Each row comes from the steps of one walk. Every step used is in the known rows, and no mark comes twice. Write the walk behind each row, first mark first.
Known rows
tuzi/mavaz/dati: [-15  14 -12   6 -24   0  14 -27  -5 -25   2  20 -16 -15 -14  22  -3 -19
  16  -6 -14  -3   2  15  14 -44   4  38 -19  15   8 -22 -41   0 -22  -2]
tuzi/romuf/betis/palape/sige: [  4 -10  22  19  23   5   3  16   6  11 -19  -9  15 -11  16 -17  28 -23
 -14   4 -15  17 -16   2   4   8  -4 -13  16  -7   6 -15  12  -5  29  -5]
gatos/zezok/fimut/romuf/tuzi/mavaz: [-18  14 -16  -9 -29   5   3 -12  -3  -7  -1  18   0   8  -2  16 -19  44
 -12  -5  -4 -35   6  28  51 -31  13  18 -21   8 -11  18 -39   9 -19  -9]
palape/betis/romuf/fimut/zezok: [ -1  -6   3  -5   6   1 -15   6  -4   6  -2 -18  13   2  -7 -11 -10  -9
   8   7   3  -1  -4 -15 -10  27 -19 -16   1  10  -3  -6  12 -18   7  26]
romuf/tuzi/mavaz/dati: [-25  32 -14  15 -26   2  32 -17  -1 -30  11  26  -6 -15  -5  19  -7  -4
  17  -6 -18  -5  -4  13  34 -41   2  42 -29   4   6 -32 -57  -1 -32  -9]
betis/romuf/sige: [  1   6   0   8   0  -7  12  11 -14   7  -6  -4  -5  -3   0 -11  -6  -9
  13  -7   4   8   0  -8 -18  -5 -11   8   1  -4   0 -20  -5   0 -12 -13]
palape/betis/romuf: [ -1  -7   9  17   7  -1   4   8   3 -10 -14   4  -7   3   9 -11  11  -4
   3  -2  -6  -5  -9   6 -14  -1  -6   8  -1   5  -5 -13  -6 -10  -1 -10]
gatos/zezok/fimut/romuf/tuzi: [ -9  13 -11  -8 -16   2  -2   1   4   0  10  14   2  22   0   7 -18  41
 -11  -1  11 -29   1  22  34 -17  12  11  -7   1 -14  32 -28  16 -15 -17]
sige/zezok: [ 12  11 -17 -14  -1   0  -2  -7   1 -18  27  16 -16   3 -31  23  -9  -7
  22  -7   7  -5  -4   0 -16  -1   2   9   0  -8   5  -4   2   9  -2   7]
palape/betis/romuf/tuzi/mavaz: [-19  14   1  26  -7   4  26   7  -1 -21 -17  15   1 -11  16  -6   6  12
   4  -7 -23 -12 -11  10  24 -12  -5  20 -25   4  -4 -37 -32 -18 -13 -11]
betis/romuf/tuzi/mavaz: [-13  22 -18  16 -22   2  33   9  -9 -18  -6  23 -12  -8  -1   8 -14  12
  17 -10 -13 -18  -4   8  19 -16 -10  29 -24   1  -2 -35 -40 -16 -26 -12]
romuf/sige/palape/betis: [-10 -14  22  21  16  -3   7  -6  14   1 -18  -9   6  -8  37 -17  38  -7
 -16  -5  -8  29   1  -4  -4   9  13 -10   2  -7   1 -14  10  -5   6 -10]
sige/palape: [  2  -9  -8  12  -5   1  10  -6  17  -9  -6  14 -21   1  13   9  15  -1
   1  -5   3   5   3   3 -10   3   7  10   3  -3   2  -5  -3 -10  -7 -11]
fimut/zezok: [ 11  14 -22  -8  -6  -4  -3  -8  13 -12  25  12 -12   3 -29  25  -9  -8
  23   4  13 -12  -3   5  -5  10   3  -3  -1  -5   5   5   3   8   0   3]
fimut/romuf/betis/palape/sige: [-11 -22  27  19  27   2   6   3  -2  13 -23  -5  12  -9  29 -31  19  -1
 -18  -4 -26  19   1  -1  13  -6  20  -5  13   6   2 -24  15  -5  13 -11]
palape/sige/zezok: [ -1  13  -7 -13  18   1 -10   0  -2  -9  18  -1  -7  -7 -20  14  -2 -10
  15   3  -1   2  -7  -7 -22  -3   5   1   2  -9   7  -5  14  12   3   8]
zezok/fimut: [  1   5 -15 -12 -11  -3  -9 -10   7  -3   9  10 -12  19 -11  20  -5   6
  -1   9  19  -8   2   7 -11 -11   5   8   2  -4  -7  27  -6  13 -11  -8]
gatos/zezok/fimut: [  6  14 -14 -16 -15  -1 -17 -12  14  -7   9  10 -13  21 -23  24  -5  12
  -6   3  18 -25  -6  20   1 -16   5   1   7   2  -9  46 -11  24  -1  -7]
tuzi/romuf/betis/palape/sige/zezok: [ 10  -6  20   1  33  10  -8  13  -1  11  -2 -10  21 -15  -1  -8  18 -22
  -4   0 -22  11 -17  -6   1  15  -7 -14  13  -6  14 -18  28  -7  32  14]
palape/sige/zezok/fimut/romuf/betis: [-11  -6  13 -20  25   4 -30  -6 -19  16  10 -14  19  -1   7 -11 -11  15
 -10   1 -10   1  10 -11   0 -16  15   3  -2   5   0   3  24   8  -4   7]
zezok/fimut/romuf/betis/palape/sige: [-15 -24  25   3  28   4 -13  -3  -3  25 -24 -13  25   3  34 -24  13  13
 -32   4 -22  11   6  -3  16  -9  18  -8  13  11  -2   4  23  -1   6  -6]
gatos/zezok/fimut/romuf/sige: [ -5  -2   2 -17  -7  -3 -18  -8  -7  18  -1  -9   9  13  -1  -3 -10  20
 -17  -1  14  -7  10  13  15 -20  12  -4   3   3 -11  34  -5  25  -5 -11]
romuf/fimut/zezok: [  6   7 -20 -18 -12  -3 -10  -6   1   1  23  -6  -3   7 -29  14 -18 -12
  18   8  22   5   3 -11 -11  19  -7 -14   4  -4   0   7   4   1   2  24]
mavaz/tuzi/romuf/fimut/zezok: [ 23  -5 -24  -7 -36   6 -12  13  -8   3  24 -20  -7   0 -30   0 -25 -12
  12  32  33  -8  -2   4   0  22 -34 -22 -13 -11  -7  29  -5  -6  15  45]
zezok/devov: [  8  11 -22  -6 -23  12  -3  -7   3 -25  16   5 -16  18 -20  26  -4  -6
   5   1   8  -5  21  11 -31   1  -1  -4  -5  -3   5  14  -1  17  -3  -8]
betis/romuf/tuzi/mavaz/dati: [-24  27 -11  20 -22   5  33  -2 -14 -20  -4  21  -4 -18   1   9 -18  -2
  22 -10 -25 -16  -5   8  29 -39 -15  49 -30  14   5 -43 -55 -18 -38  -9]
fimut/romuf: [  0 -11 -11   3 -12  -3   7  -3  -3  -7   3  13 -16   8   1  -1  -8   7
   6  -4  10   0  11  11  -3 -13  13  15  -1   0  -8  -5 -15   2 -11 -14]
fimut/romuf/tuzi: [ -9   7 -13  12 -12  -1  26   9  -2 -10  11  20  -7   8   8  -4 -11  21
   7  -5   5  -2   5  10  17 -10  12  20 -11  -9 -10 -14 -32   2 -20 -20]
tuzi/mavaz: [ -4   9 -20   3 -26  -1  14 -16   2 -23   0  21 -23  -7 -16  22   0  -5
  11  -5  -2  -4   3  14   2 -22   8  17 -11   1   1 -13 -25   2  -9  -3]
gatos/zezok/devov: [ 13  20 -20 -10 -27  13 -10 -10  12 -27  15   4 -18  19 -32  30  -5   0
  -1  -5   7 -23  13  24 -17  -4   0  -8   1   1   4  31  -5  26   8  -7]
zezok/gatos: [ 12  23  -8  -5 -10 -25  19   3  15 -16   4  20 -26   3 -23  19 -14  -4
  13  -1  20 -11  -9  -6 -13   3   6   0  12   4   0  23  -8  15  -7 -18]
sige/palape/betis/romuf/fimut/zezok: [ -4 -22   8   3  12   5 -15   4   5  14 -18 -22  14  -6  20 -13   5  -1
  -2   3  -6   3   1 -19  -5  39 -16 -17   2  14   2 -11  24 -38   6  26]
palape/sige: [ -7   9  -4   5   8  -4   1   3   3  -8   2   1 -13  -3  -4   4   9 -11
   5   9   4   8  -6   3 -20  -9   9   2   4  -9   0  -1  -1  13  -1 -10]
betis/palape/sige/zezok: [  1  -2   4  -7  30   4  -6   1   8   0   1  -2   5  -7 -11   9  12 -11
   3   2 -16   4 -12  -7  -8  12   6 -11  13  -1  15  -5  29   3  16  15]
betis/romuf: [  6   2 -11   8  -7  -3  10  10  -5  -7  -4  12 -20   4  -9   2  -9  -5
  17  -4   5 -10  -4   2 -19  -6 -11  18   0   2  -4 -12 -12  -8 -13 -11]
betis/romuf/fimut/zezok/devov: [  9   7 -26 -24 -20  17 -21   5 -15   3  15 -23   7  13 -28  16 -34  -7
  15   7   9 -13  26 -15 -32  31 -30 -20  -5  11   7  10  19  -9  -3  28]

Write each row's walk
[ -4   0  19 -14  37   6 -23  -7   4  15   0  -9  24  -1   2  -1  11  -1
 -15   1 -23   4  -9 -15   3   3   8 -13  14   3  12   5  40   5  14  13] => romuf/betis/palape/sige/zezok/fimut
[ 10 -16  18  32   5   9   6  20   2   6 -15 -16   3 -17  14 -31  21 -17
 -18  22 -11   7 -16  11  14   0 -14 -17   0 -10   1   3   7  -5  30  11] => mavaz/tuzi/romuf/betis/palape/sige
[  0   2  20   2  38   5  -3  -2   5   2   2  -3  13 -13  -2  -7  18 -15
  -2  -8 -29  13 -13 -13   0   6   9 -10  15  -2  16 -24  32   1  20   9] => romuf/betis/palape/sige/zezok
[ 19  31 -17 -19  -4 -26   8   0  19 -11  19  16 -16   0 -39  31 -24  -3
  25   5  21 -24  -9 -10  -2  22   4 -13   9   6   7  28   8  14  -2  -3] => fimut/zezok/gatos
[ -9 -19   9  -9  -1   1 -15 -11   0  26 -17 -12  10   6  27  -6   5  27
 -26  -7   4  -2  16   8  18  -8  14  -4   4   8  -7  29   6   4  -8 -10] => gatos/zezok/fimut/romuf/sige/palape
[ 16 -12 -16   7 -41   6   0  17 -12   0   9 -16 -18   4 -14 -12 -14 -12
   2  27  33   4  -1   7  -9   4 -31  -9 -10 -14 -14  25 -22  -5  10  30] => mavaz/tuzi/romuf/fimut
[ -6  -2  22  21  28  -1   8   1  11   3 -16  -3   6  -9  15 -16  28 -16
 -12  -2 -23  20 -12  -3   2  -2  13  -9  17  -3   7 -20  16   2  17 -10] => romuf/betis/palape/sige
[-18   8 -17  11 -26   2  30  -3  -9 -17   1  25  -7  -5   8   5 -12  23
   6  -9  -8  -8  10  16  35 -23  13  27 -25   0  -6 -28 -42  -5 -23 -13] => fimut/romuf/tuzi/mavaz
[  0 -22  22  18  11   3   3   8   9  12 -21 -16  12 -11  38 -17  41 -13
 -18   3  -2  26  -3   2  -3  18  -4 -14   0 -11   0  -8   7 -13  19  -6] => tuzi/romuf/sige/palape/betis
[-16 -33  26  19  15  -1   4  -4   2  12 -26 -13  12  -9  52 -32  30   8
 -21  -7 -12  28  13  -3   8   4  20  -5  -1   2  -3 -18   9 -11   2 -12] => fimut/romuf/sige/palape/betis
[ -4 -14 -11 -13 -13  -1 -12  -8  -6   7   1   7  -5  20   4   7 -12  21
  -8   7  15  -8  16   9  -1 -15  11  11  -2   5 -12  24  -7   7 -16  -9] => zezok/fimut/romuf
[ 16   0 -21 -20 -16   3 -14   8  -4  10  19 -12   5   5 -29  14 -18 -18
  16  15  28   1   0  -5 -10  28 -25 -19   3  -9  -2  12   0  -7  14  29] => tuzi/romuf/fimut/zezok
[  0   1  17  -1  24   0  -5   7 -12   3   0 -13  14  -9   0 -15   4  -9
  10 -10 -12   8  -7 -13 -15   6  -9  -2  -3  -1   6 -23  16  -3   4   8] => palape/betis/romuf/sige/zezok
[  8  20  26  -6  38 -17   6   5  12   4  -4   0  10 -17 -11  -2   2 -11
  -1  -7 -22   3 -20 -28   2  18  10 -20  25   9  18  -1  37   7  17   3] => romuf/betis/palape/sige/zezok/gatos
[-13 -27   7  -5   2   0  -8  -9  -7  29 -16 -12  11   5  39 -11   5  23
 -22   0   5  14  24  -5   4  -3  13   1  -1   3  -5  12  12  -6 -16 -10] => zezok/fimut/romuf/sige/palape
[  2  13  -6 -29   6  -2 -19 -12  -9   8  25  -6  10   8 -19  16 -11   2
   5   1  12   5   5 -13 -14  -3   0  -3   0  -9   4  17  17  20  -7   9] => romuf/sige/zezok/fimut
[-10  -9  -4 -30  17   4 -32  -4 -16  14   9 -11  11   3  -2   7 -16  19
  -5  12   1  -8  11  -6  -7 -10  12   2  -2   5  -1  21  22  10  -8  11] => palape/sige/zezok/fimut/romuf
[-19 -37  26   4  16   1 -14 -11   0  26 -27 -20  24   3  56 -24  24  22
 -36   2  -7  19  19  -4  10   2  18  -9  -2   6  -7  10  18  -8  -5  -9] => zezok/fimut/romuf/sige/palape/betis
[  6 -14   3  11  -3   2   9   9   2  15 -11  -8   1  -9  21  -4  20 -13
  -4  -1  10  20   2  -2  -8  13 -10  -3   2 -13   2  -7   0 -11   7  -7] => tuzi/romuf/sige/palape
[  3 -20  12 -18  17   8 -17 -14  -5  15   2   1  22  10   6  -6  -5  17
 -15 -10 -18  -3   9  -7  19   0  12   0   9  12   5   2  26  -5   5  10] => sige/zezok/fimut/romuf/betis/palape
[-13  27 -22  12 -26   0  33  -5   4 -28   9  29 -14  -5  -7  19  -3  10
  13  -7  -5  -7  -2  13  23 -19   6  22 -22  -9  -1 -23 -41   2 -18 -12] => romuf/tuzi/mavaz
[ 14   2   1  13  -9   1   7   7  -1  -5   8   9  -7   0  -4  -4   7 -19
   5  -3   8   7  -7   9  -5  -5  -8   7   2 -14  -4 -12 -14   0  11 -11] => tuzi/romuf/betis
[ 14  25 -14 -27 -11 -26   0   2   7   2  18  -1  -6   2 -39  20 -32  -7
  19   8  28  -8  -3 -27  -9  33  -6 -24  14   9   3  29   9   7   0  18] => romuf/fimut/zezok/gatos
[ 19  28 -10 -24   0 -21   7   0   8 -16  21  19 -20  -1 -40  29 -24  -3
  23  -6  15 -18 -10 -15 -14  11   2  -1  10   4   8  19   7  14  -4   1] => sige/zezok/gatos
[  7 -28  18  32  -7   6   4  12   5   5 -18 -23   1 -16  37 -31  32  -8
 -22  20   4  15  -4  10   7  11 -14 -18 -14 -13  -5  10   2 -12  20   9] => mavaz/tuzi/romuf/sige/palape/betis
[ -5 -23  14  25  12   4   4   6  11  -3 -31   1  -5  -5  36 -15  24   3
  -8  -6 -16  -1  -5   0 -10  10  -4   8   0  10  -1 -18   5 -29  -2 -10] => sige/palape/betis/romuf
[ -6 -12  10   8   1   1  -4  10  -9   3 -17 -14   2   6   9 -23   1  -8
  -1   2   3  12  -2 -12 -19   8 -16  -3   5   6 -11 -11  -4 -16   1  11] => palape/betis/romuf/fimut
[ 22 -15   8  31 -15   9  13  13   6  -2  -6  -1  -7  -4   4 -22  14 -14
 -12  12  -2   0 -11  17  19   2 -17  -8  -1 -10  -1   3  -6  -8  25  10] => mavaz/tuzi/romuf/betis/palape
[ 14  32   1 -23   8 -25  10   2   0  -2  21   3  -5  -9 -32  15 -20  -9
  21  -8  14   1  -5 -26 -13  11   2 -10  11  -2  11  12  14  22  -3  -1] => romuf/sige/zezok/gatos
[ 23  16 -15 -30 -16 -20  -5  16   3  11  14  -9   0   0 -38  19 -32 -13
  16  16  36 -10  -8 -20  -7  40 -24 -29  13   3   1  35   5  -1  13  22] => tuzi/romuf/fimut/zezok/gatos
[  0  -8   5  13  -4  -2   9  -6  -7  -4   3  11  -7   2   9 -18  -2   2
   0 -14  -2  10  10   5   5 -19  16  15  -1  -1  -7 -22 -12   2  -6 -17] => fimut/romuf/betis
[ -4 -18  11  21   9   1   3  -8  23 -13 -16   6  -9  -1  30  -4  34  -1
 -12  -3  -7  10  -4   6  -4   8  12   0   1   0  -1  -6   4 -13   5  -9] => sige/palape/betis
[ 10  -7 -13  -6 -22   2  -2  12 -10   7   5  -7  -6   9 -14   2  -6 -17
   6   9  29  15   0  -1 -19   9 -21  -5   7 -11 -10   7 -16  -4   9  14] => tuzi/romuf/fimut
[-10  13   6  26   5   1  22  19   6 -15  -7  11   2   3  17 -15   6  11
   5  -3  -9  -7 -15   5   8   2  -7  13 -11  -4  -7 -22 -23  -9  -9 -18] => palape/betis/romuf/tuzi
[ -6  -3  19  17  15  -5   6  10  -7   4 -16 -12   7  -5  16 -24  14  -9
   0  -4  -7  15  -5  -4 -13  -1  -6  -2   0  -2  -4 -20   1  -3   0 -11] => palape/betis/romuf/sige
[ -4 -12   6  17   6  -1  13   9  -6  14 -21  -7  -4 -10  26 -14   9  -4
   3 -10  -5  13   5 -13 -14   5  -9   7   2   1   4 -24   5 -19 -12 -12] => betis/romuf/sige/palape
[ -5 -16  24   0  37   7  -6  -1  -7  11  -6  -8  20 -12  13 -21   9  -1
  -9 -10 -32  13   0 -10  12   1  17  -5  11   6  11 -27  30  -5  16   8] => fimut/romuf/betis/palape/sige/zezok
[ -5   0  15 -17  25   0 -24   1 -15  16  -1 -20  25   3   4  -9  -1   6
  -3   1  -6  -1  -2 -16 -13   4 -11  -5  -3   3   1   5  25   2  -3  10] => palape/betis/romuf/sige/zezok/fimut
[ 18  11 -14 -26 -11  18 -15   6 -16  -2  29 -19  12   4 -27  22  -8 -17
   9   1   8   4  20  -3 -31  17 -21 -18  -8 -15  14   9  17  16  14  14] => tuzi/romuf/sige/zezok/devov
[  0  -1   7  -7  -7   0 -18 -15  -2   4   2   4   3  15   1  -7 -10  23
 -18  -9   1 -16   6  16  21 -26  16   7   4   9 -13  24  -9  15  -2 -12] => gatos/zezok/fimut/romuf/betis
[  7   9 -18 -31  -1   1 -21 -13   0  -5  26  10  -5  16 -27  29 -15   8
   9   3  13 -14   1  -3 -14  -4   1   6   0  -2   1  25  10  13  -8  11] => sige/zezok/fimut
[  1 -16  17  -3   5   4 -14 -13   9  14 -16   3  14  15  10  -9   5  21
 -30 -11 -13 -14   3  16  35 -12  17  -5  16  16  -5  22   5   6  10  -8] => gatos/zezok/fimut/romuf/betis/palape
